Every row comes from one small tree of marks. Brackets hold a mark, then the marks that hang from it, in alphabetical order. Every link used is in the known rows. Which tree was each row made from?
Known rows
(manur gugi (sufus govi)): [ 19 -32 -19 -20  12   4 -21  45  11   0   0   4   2 -26  23  -7]
(manur gugi (sufus lavu nelig (vimaf roga))): [ 21 -16 -34  -1 -19 -15   6  30  54 -27 -19 -21 -25 -28  31 -29]
(vimaf roga (sufus lavu nelig)): [ -5  10 -24   9 -22 -18  16   0  32  -7 -15 -32 -35  -3  10 -22]
(nelig (sufus (govi bupe))): [ 20  -6 -35 -25  -9  -9   7   8   6   6  11   1 -12 -14  17   3]
(manur gugi (sufus lavu nelig)): [ 12 -15 -38   8   3  -2  -5  28  47  -5  -9 -24   6 -25  21 -25]
(manur gugi (sufus (govi bupe) lavu nelig)): [ 12 -18 -52 -19   3   0   2  39  46 -14   0 -20  -1 -39  36 -19]
(vimaf roga (sufus nelig)): [ 11   1 -12   0 -33 -14  25  -3  16 -13  -6 -25 -44   9   3 -14]
(sufus (govi bupe) lavu nelig vimaf): [  7  -1 -34 -11 -14  -8  23  22  30 -27   2 -10 -12 -26  36 -16]
(sufus vimaf): [ 13  -3   3  -7 -11  -4   6   9   2 -16   1   3  -9  -1  15  -8]
(vimaf roga): [ -5   2   1  -5 -13  -8   5  -6   4  -7 -11   0 -21  -2  -5   3]
(manur sufus): [ 25  -2  -1  -6  -7  -3  -6  14   8  -4  -7  -1   9  -5   3 -11]
(nelig (sufus (govi bupe) lavu vimaf)): [ 18   2 -40 -20  -7 -16   3  17  23  -4   5  -4 -11 -27  40 -12]
(vimaf roga (sufus govi lavu nelig)): [ -1  -1 -26   0 -17 -19  10  20  24  -5 -14 -23 -36 -13  20 -20]
(gugi (manur (sufus lavu nelig (vimaf roga)))): [ 11  -2 -12   9 -38 -40   9  16  46 -11 -39 -14 -10 -18  22 -17]
(manur gugi (sufus lavu)): [  2 -12 -26  -2  18   1 -23  25  34   3  -9 -16  12 -27  25 -18]
(manur gugi): [ -7 -17 -15  -5  13   8  -9  10  11   2   7  -7  -6 -10  11   2]
(manur gugi (sufus nelig (vimaf roga))): [ 36 -24 -23 -11 -30 -11  15  28  39 -33 -10 -14 -35 -16  24 -21]
(bupe govi): [  1   6  -4 -11 -20  10  -2   4  -3   8  -1   2  -3 -10   5 -14]
(gugi (manur (sufus govi nelig))): [ 22 -19 -10   3 -21 -24   1  32  15   8 -20   1  11 -13  14  -1]
(sufus (govi bupe) nelig (vimaf roga)): [ 18  -9 -24 -24 -37 -13  37  15  20 -37  -1   0 -43 -16  23  -5]

Write each row's tree
[ 25 -17 -34   4  -7  -8   0  36  51 -21  -8 -21  -2 -25  34 -33]
(manur gugi (sufus lavu nelig vimaf))
[  7  -6 -21  -1 -20 -19  14  27  26 -23 -18  -3 -28 -23  27 -18]
(sufus govi lavu nelig (vimaf roga))
[ -6   5 -38 -19 -24 -14  23  10  31 -13  -5 -26 -40 -19  25 -14]
(vimaf roga (sufus (govi bupe) lavu nelig))
[  0   1  -2  -3 -25 -37 -10  13  33  -2 -38  -3  -3 -21  27 -12]
(gugi (manur (sufus lavu (vimaf roga))))
[  7   5 -17  16 -12 -11  15  11  30 -18  -9 -15  -6 -10  21 -24]
(sufus lavu nelig vimaf)
[  2   2 -34 -18 -25 -16  28  16  33 -32  -9  -7 -33 -28  32 -13]
(sufus (govi bupe) lavu nelig (vimaf roga))
[ 27 -18 -10  -3 -19  -8  18  31   9 -21   1   5 -17  -8  22 -12]
(sufus govi nelig vimaf)
[ 19  -4  -6   0 -36 -16  30   5  19 -30  -9  -6 -37   0  10 -12]
(sufus nelig (vimaf roga))
[ 14   7 -25  -1 -20 -28   1   0  29  -5 -16  -9 -27 -12  20 -16]
(nelig (sufus lavu (vimaf roga)))
[-17   8 -27 -29 -10 -10   6   9  16  -5  -3 -17 -35 -24  28  -9]
(vimaf roga (sufus (govi bupe) lavu))
[ 10  -8 -26 -15 -15  -1  25  12  13 -15   7  -4 -13 -12  14   0]
(sufus (govi bupe) nelig)
[ 23  -9 -24 -20 -26  -5  32  21  15 -30  10  -1 -21 -13  28  -8]
(sufus (govi bupe) nelig vimaf)
[ 18   5 -26   5  -8 -20  -3   6  24   2  -7  -9  -4 -10  25 -20]
(nelig (sufus lavu vimaf))
[ 16  -5 -30 -22 -24  -3  28  15   9 -12  14 -21 -28  -4  20  -9]
(vimaf (sufus (govi bupe) nelig))
[ -1   4 -40 -12 -11  -7  18  15  25  -6   6 -27 -20 -17  29 -19]
(vimaf (sufus (govi bupe) lavu nelig))
[  6   3 -45 -16   2 -13  -3   8  21  12   2  -6  -1 -26  26  -3]
(nelig (sufus (govi bupe) lavu))
[-16   5 -26 -18   9   0  -2  13  14  -1   1  -2   4 -26  23  -3]
(sufus (govi bupe) lavu)
[ 30 -23 -13 -17  -4  -1  -9  32  23 -19   2  -4  -4 -17  28 -18]
(manur gugi (sufus vimaf))
[-12   6 -27 -23   2  -4  -1  14  13   2   6 -18 -10 -20  29 -12]
(vimaf (sufus (govi bupe) lavu))
[ 35 -15  -1 -26 -24 -17  -1  38   5 -25 -16  13 -22 -20  23 -14]
(manur (sufus govi (vimaf roga)))
[ 37 -15 -19 -12 -13 -18   1  26   2   0   4  10 -16 -10  25  -8]
(nelig (sufus govi vimaf))
[ 28 -24 -26   0  -9   1   5  26  32 -12   0 -17  -2 -12  11 -17]
(manur gugi (sufus nelig))
[ 31 -22  -5  -8 -44 -38  13  36  22 -14 -31   4 -22 -16  25  -6]
(gugi (manur (sufus govi nelig (vimaf roga))))
[ 11 -11   1 -21 -16 -12   5  24   0 -21  -9  13 -32 -15  20  -2]
(sufus govi (vimaf roga))
[ 19  -9  -7  12 -28 -25   6  13  25   6 -20  -9  11  -3   5  -4]
(gugi (manur (sufus nelig)))
[ 12 -24 -25 -23   0 -12 -18  48  32 -17 -18  -1 -19 -43  42 -21]
(manur gugi (sufus govi lavu (vimaf roga)))
